Each row was made from one small tree. The marks that hang from a mark follow it in brackets, in the order of their numbers. Every link used is in the known rows. Write each row's tree.
Known rows:
J_797{J_231{J_87 J_108 J_603}}: [-10.5 -37.7 -30.6  64.7   7.4 -61.5 -17.4  48.5 -30.6 -39.0  18.6  -8.2
  13.5   1.1 -20.7  22.3  43.4  13.6  23.2 -44.6]
J_798{J_231{J_87 J_108}}: [  1.6 -29.9 -32.5  51.2   5.1 -27.9  25.7  25.9 -22.4 -19.5  26.8  21.8
   0.9 -12.9 -25.2  -9.3  26.8 -12.8   1.0 -52.5]
J_65{J_798{J_231{J_108}}}: [  4.3 -26.5 -30.1  15.9   5.2 -25.7   6.4  18.7 -12.3   4.4   0.8  34.0
  20.5  -6.2 -18.9  -2.8 -18.3 -30.6 -12.9 -34.5]
J_231{J_108 J_603{J_227} J_798}: [ -3.5  -4.6 -33.7   5.2  18.1   4.8   2.1  56.9  -3.3  -7.1  11.6  20.1
 -10.4   2.1 -14.6  16.2  12.5   8.8  -0.3 -38.0]
J_108{J_65{J_798{J_231{J_87 J_603{J_227}}}}}: [ -1.6 -31.0 -38.1   7.6  -8.1 -13.8 -53.4  40.6  18.6   1.6  -8.9  62.4
  49.1  21.8 -35.3   7.8  -6.5  -3.2  21.7 -39.6]
J_798{J_231{J_87 J_108{J_65} J_603{J_227}}}: [  4.4 -41.7 -60.5  39.3   7.4 -11.9 -13.8  56.4  -4.2 -18.9  22.0  50.5
  25.8   3.2 -42.1   7.1  36.4   0.0  21.0 -71.1]
J_603{J_227 J_231{J_87 J_108{J_65} J_798}}: [-17.3 -23.0 -48.0  29.8  28.8 -25.3   6.7  85.2  -4.2 -45.7  13.2  14.9
   8.1  -9.9 -19.0  -8.7   4.3   2.2  -5.5 -36.5]
J_603{J_227}: [  0.5  -4.1  -8.5 -27.6  -2.0  20.7  -7.0  15.6   1.1  12.0 -12.4  13.7
  17.2   8.0 -24.6  -4.4   8.9  15.8  13.4  -1.4]
J_65{J_798{J_231{J_87 J_108}}}: [ -1.8 -31.0 -31.0  33.1   1.7 -42.6  -1.3  30.0 -17.8  -7.3   5.3  34.0
  22.8  -2.8 -23.3  -3.0  -5.1 -24.3   0.1 -39.6]
J_319{J_227{J_603{J_231}} J_811}: [  6.4 -22.7  16.5 -23.6  -0.8  26.9 -12.5  30.7  17.1   2.4 -23.8 -22.0
  22.5 -18.4 -36.3   2.1  33.6  68.7  -8.3   8.3]
J_231{J_87 J_108 J_603{J_227} J_798}: [-11.1 -11.3 -34.8  27.9  14.4 -14.6  -6.9  68.4  -9.1 -21.3  17.0  19.4
  -8.6   4.5 -19.0  16.6  29.9  15.1  16.1 -45.3]
J_248{J_798}: [ 16.4 -12.2   7.6  -7.8   7.1 -35.6  -6.4 -19.9  22.8  -5.4 -24.2  -1.7
  -6.6  11.1   9.9  -5.0  -8.9 -10.7   6.6  -4.5]
J_603{J_227 J_231{J_87 J_798}}: [-22.2  -4.3  -6.5   8.7   7.9  -3.7  -4.2  58.4   1.7 -17.8  -3.1   2.7
   2.5   5.9 -28.2 -12.2   5.9  19.2   3.8  -3.0]
J_65{J_798{J_231{J_87 J_108 J_603{J_227}}}}: [ -0.3 -36.8 -41.2  18.3  -0.5 -22.5 -30.3  47.6 -10.8   4.0  -1.8  45.4
  37.3  12.7 -44.9  10.4  12.4  -7.8  19.2 -44.6]
J_231{J_87 J_108{J_65} J_603 J_798}: [ -9.8 -14.2 -45.4  57.6  21.5 -40.7  -9.6  64.2   2.1 -47.6  31.4  23.6
 -12.7  -3.3  10.7  22.0  10.7  -5.5   3.0 -58.3]
J_108{J_65}: [  0.9  -7.0 -20.6   6.7   6.0  -7.3 -10.5  10.5  14.2 -15.7   4.0  17.5
  12.3  -1.8   9.2   1.0 -12.1  -7.9  -2.6 -16.9]
J_227{J_603}: [  0.2 -16.1  -8.2  -6.2  -4.6  17.7  -3.2   8.8  -8.0  14.3  -1.6   0.4
  -5.2  -9.4 -16.2  -5.1  23.5  36.2 -17.5  14.3]
J_319{J_227{J_603} J_811}: [ 13.3 -15.6  18.2 -33.2  -9.6  30.4 -10.6  14.0  18.7  12.2 -21.8  -7.9
  17.7 -15.9 -28.6   6.6  34.1  70.0  -1.1  -3.3]
J_319{J_227{J_603{J_231{J_87 J_108}}}}: [ -6.0 -46.6 -30.8   8.8  19.8   3.7   1.9  57.6 -10.3  -6.1   3.9 -12.5
  14.2 -27.8 -36.9 -16.1  53.8  58.8 -16.9  -4.5]
J_798{J_231{J_87 J_603{J_227}}}: [ -1.2 -24.4 -17.8  18.6 -14.6   9.8 -24.6  28.6   1.4  10.1   5.5  38.5
  20.9  19.3 -52.2   3.2  38.1  18.2  29.6 -36.7]
J_319{J_227 J_811}: [ 13.3  -0.9  26.4 -27.7  -5.5  13.9  -7.8   6.4  26.2  -0.6 -20.3  -7.4
  22.6  -8.4 -15.5  12.0  12.3  37.4  14.0 -15.6]
J_108{J_65{J_798}}: [ -1.4 -11.5 -22.5  -5.3   3.0 -23.1 -32.7  16.0  16.0  -7.3 -12.8  30.2
  31.6   6.4   8.9   6.1 -37.7 -18.9  -2.7  -9.5]

Which tree is each row?
[  2.7 -21.4 -27.5   6.5  -3.4 -17.2 -20.9  13.6  16.7   0.1  -5.8  50.5
  34.3   5.3 -10.6  -3.1 -35.8 -25.0  -8.8 -30.2]  J_108{J_65{J_798{J_231}}}
[ -6.6 -13.3 -13.0   3.8  -7.0   3.6 -43.3  35.4   2.3   0.3  -3.6  13.8
  20.0  22.8 -32.3  16.9  39.2  27.4  41.1 -12.1]  J_231{J_87 J_603{J_227}}
[  4.4 -23.1 -47.8  13.6  21.2 -38.2  -8.4  35.3  -4.5 -23.5   3.1  24.3
  24.5 -10.8  10.0   8.0 -25.3 -30.2 -10.7 -31.2]  J_231{J_108{J_65{J_798}}}
[ 20.5 -25.9  -2.2  10.6  -1.4 -24.9 -16.5 -14.7  27.7   5.2 -14.1  22.6
  -2.7  19.8 -14.1   1.5   6.2 -10.2  10.8 -31.0]  J_248{J_798{J_231{J_603}}}
[  5.8 -18.9 -18.4  -1.7 -10.9  28.7 -17.5  17.4   7.0  23.3   0.4  38.7
  18.7  16.3 -47.3   3.6  23.0  12.8  15.5 -31.5]  J_798{J_231{J_603{J_227}}}
[-11.0 -39.6 -56.0  15.8  24.0 -35.7 -25.7  77.4  -8.8 -33.3  -5.5  18.0
  44.9  -2.4 -28.1  -2.7   0.0  -7.0   9.6 -22.7]  J_603{J_227 J_231{J_87 J_108{J_65{J_798}}}}
[ -4.3 -29.6 -46.4  23.1  30.1 -39.5  -9.4  50.9  -5.9 -33.9   1.0   3.9
  26.1 -13.3   0.5   1.3 -23.6 -28.2 -18.1 -14.3]  J_603{J_231{J_108{J_65{J_798}}}}
[-16.4  -5.5   1.0  32.4  -2.6 -28.9 -13.9  30.7  -0.8 -15.9   6.5   2.2
  -5.5  11.0 -10.5  17.3   2.0  19.2   1.2 -25.9]  J_797{J_231{J_603 J_798}}
[-13.7 -28.9 -11.2  22.0   1.9  -3.2 -12.4  37.2 -14.1  -8.5   1.6 -16.5
   1.1  -9.6 -27.8  -9.5  36.6  40.4 -11.6  21.3]  J_227{J_603{J_231{J_87}}}
[ -9.8 -18.2 -53.4  32.7  18.8 -22.1 -16.9  78.7   3.8 -37.0  20.2  35.4
   2.2   2.6 -11.1  18.0  18.5   8.9  13.8 -60.3]  J_231{J_87 J_108{J_65} J_603{J_227} J_798}
[-23.6  -0.3   1.6  36.3   9.2 -24.1   3.5  42.6   0.3 -29.7   8.7 -11.0
 -14.1  -1.9  -3.8  -7.3  -3.2   4.1  -9.5  -0.6]  J_603{J_231{J_87 J_798}}
[ 18.0 -45.2 -36.0  43.0  15.4 -65.6   8.8  12.1  12.2 -35.6   3.1  31.6
   4.1  -2.1  -5.4 -11.9   5.8 -27.5   6.2 -63.8]  J_248{J_798{J_231{J_87 J_108{J_65}}}}
[ -3.1  -4.6 -39.2  29.2  25.6 -26.0  27.6  42.5   0.5 -36.2  24.6  22.7
 -16.5 -19.3  20.1   1.1 -21.2 -19.8 -27.3 -46.9]  J_231{J_108{J_65} J_798}
[-10.2 -41.1 -37.7  42.0   5.6 -44.2 -22.6  61.3 -28.6 -29.0   8.9   3.4
  27.3   7.8 -41.4  18.5  50.4  26.1  34.4 -45.4]  J_797{J_231{J_87 J_108 J_603{J_227}}}
[-13.2 -43.5 -44.4  54.8  12.3 -84.6 -18.6  53.6 -22.0 -48.7   7.2  14.0
  38.4  -5.3 -10.3   8.2  -1.0  -8.8  10.5 -48.5]  J_797{J_231{J_87 J_108{J_65{J_798}}}}
[ -4.2 -44.2 -55.7  18.0  12.3 -43.9 -41.2  63.9 -10.2 -21.9  -5.7  28.8
  51.0   9.9 -30.0  22.2   4.7   4.3  17.2 -47.6]  J_797{J_231{J_108{J_65{J_798}} J_603{J_227}}}
[ -3.2 -32.2 -54.1  42.1  16.5 -52.7 -45.9  57.0  -3.2 -33.8  10.0  25.2
  28.2   5.0   0.6  28.5   6.3 -16.9  19.4 -42.4]  J_231{J_87 J_108{J_65{J_798}} J_603}
[ -2.3 -37.3 -47.3  48.9  15.8 -48.6 -17.2  46.2 -13.8 -39.4  17.4   7.1
  21.1  -3.6  -9.9  22.7  18.4   1.6   7.6 -52.1]  J_797{J_231{J_108{J_65} J_603}}
[-11.6 -46.0 -49.5  60.2  10.0 -79.9 -43.8  61.6 -16.6 -44.6   8.5  17.0
  39.0   5.6 -14.5  26.8  11.8  -2.0  21.8 -52.0]  J_797{J_231{J_87 J_108{J_65{J_798}} J_603}}
[-17.1 -17.9 -39.4  57.6  30.8 -46.5  13.6  70.1  -6.1 -58.5  25.2   1.0
  -8.8 -17.4   5.4  -4.4  -3.9 -13.5 -18.2 -34.9]  J_603{J_231{J_87 J_108{J_65} J_798}}
[ -3.5 -25.9 -28.2  23.1  -6.2 -33.3 -27.8  23.0  12.3 -10.2  -2.0  50.8
  36.3   7.8 -13.7  -3.2 -23.7 -19.6   3.6 -34.4]  J_108{J_65{J_798{J_231{J_87}}}}
[ -2.4 -28.2 -31.9  27.9  -6.9 -28.5 -48.7  28.7  17.5  -7.7  -0.3  51.6
  37.2  16.7 -17.2  11.6 -13.6 -14.6  12.2 -38.0]  J_108{J_65{J_798{J_231{J_87 J_603}}}}
[ 25.0 -39.7 -30.6   5.0  12.2 -24.1  -4.1  12.9  13.9   0.4 -11.7  30.9
   6.7  12.0 -30.1   1.0  19.9  -9.2  14.2 -50.4]  J_248{J_798{J_231{J_108 J_603{J_227}}}}
[ -3.7 -34.2 -32.5  19.4  20.3  -0.3  12.2  43.4 -25.3 -11.2   8.4 -18.0
  -4.7 -25.7 -21.1  -7.9  30.4  24.5 -32.3   7.9]  J_227{J_603{J_231{J_108}}}
[-15.5 -32.0 -43.1  45.5  23.3 -23.2   8.9  71.9 -13.7 -38.9  21.2   1.5
 -12.5 -24.9 -10.4  -9.6  19.8  24.7 -33.7 -16.6]  J_227{J_603{J_231{J_87 J_108{J_65} J_798}}}
[ 26.2 -45.2 -46.3  10.2  16.3 -29.0 -11.8  21.1  23.3 -10.6  -8.4  43.8
  16.1  11.6 -23.1   2.1  11.7 -14.1  12.8 -63.7]  J_248{J_798{J_231{J_108{J_65} J_603{J_227}}}}
[  3.1 -35.4 -49.0  56.6  10.0 -34.0  17.7  35.4 -10.7 -32.4  30.4  37.2
  10.1 -13.7 -17.6  -7.7  15.3 -18.6  -1.8 -65.2]  J_798{J_231{J_87 J_108{J_65}}}
[-11.0 -35.4 -46.9  43.5  27.3 -56.8 -18.1  62.0 -10.5 -46.4   6.8   3.7
  28.3  -9.9  -4.2   2.4  -8.3 -22.6  -3.3 -20.8]  J_603{J_231{J_87 J_108{J_65{J_798}}}}
[ -4.2 -30.1 -48.8  35.8  18.0 -58.8 -17.0  47.2  -9.6 -38.2   8.6  23.6
  26.1  -8.0   5.0   7.9  -8.3 -24.4   5.7 -38.3]  J_231{J_87 J_108{J_65{J_798}}}
[-16.6   6.4   0.9  33.2  -1.7 -16.2 -22.2  33.9   8.5 -16.3  13.2  10.1
 -18.8  14.8   0.3  18.2  13.0  13.8  12.2 -20.5]  J_231{J_87 J_603 J_798}
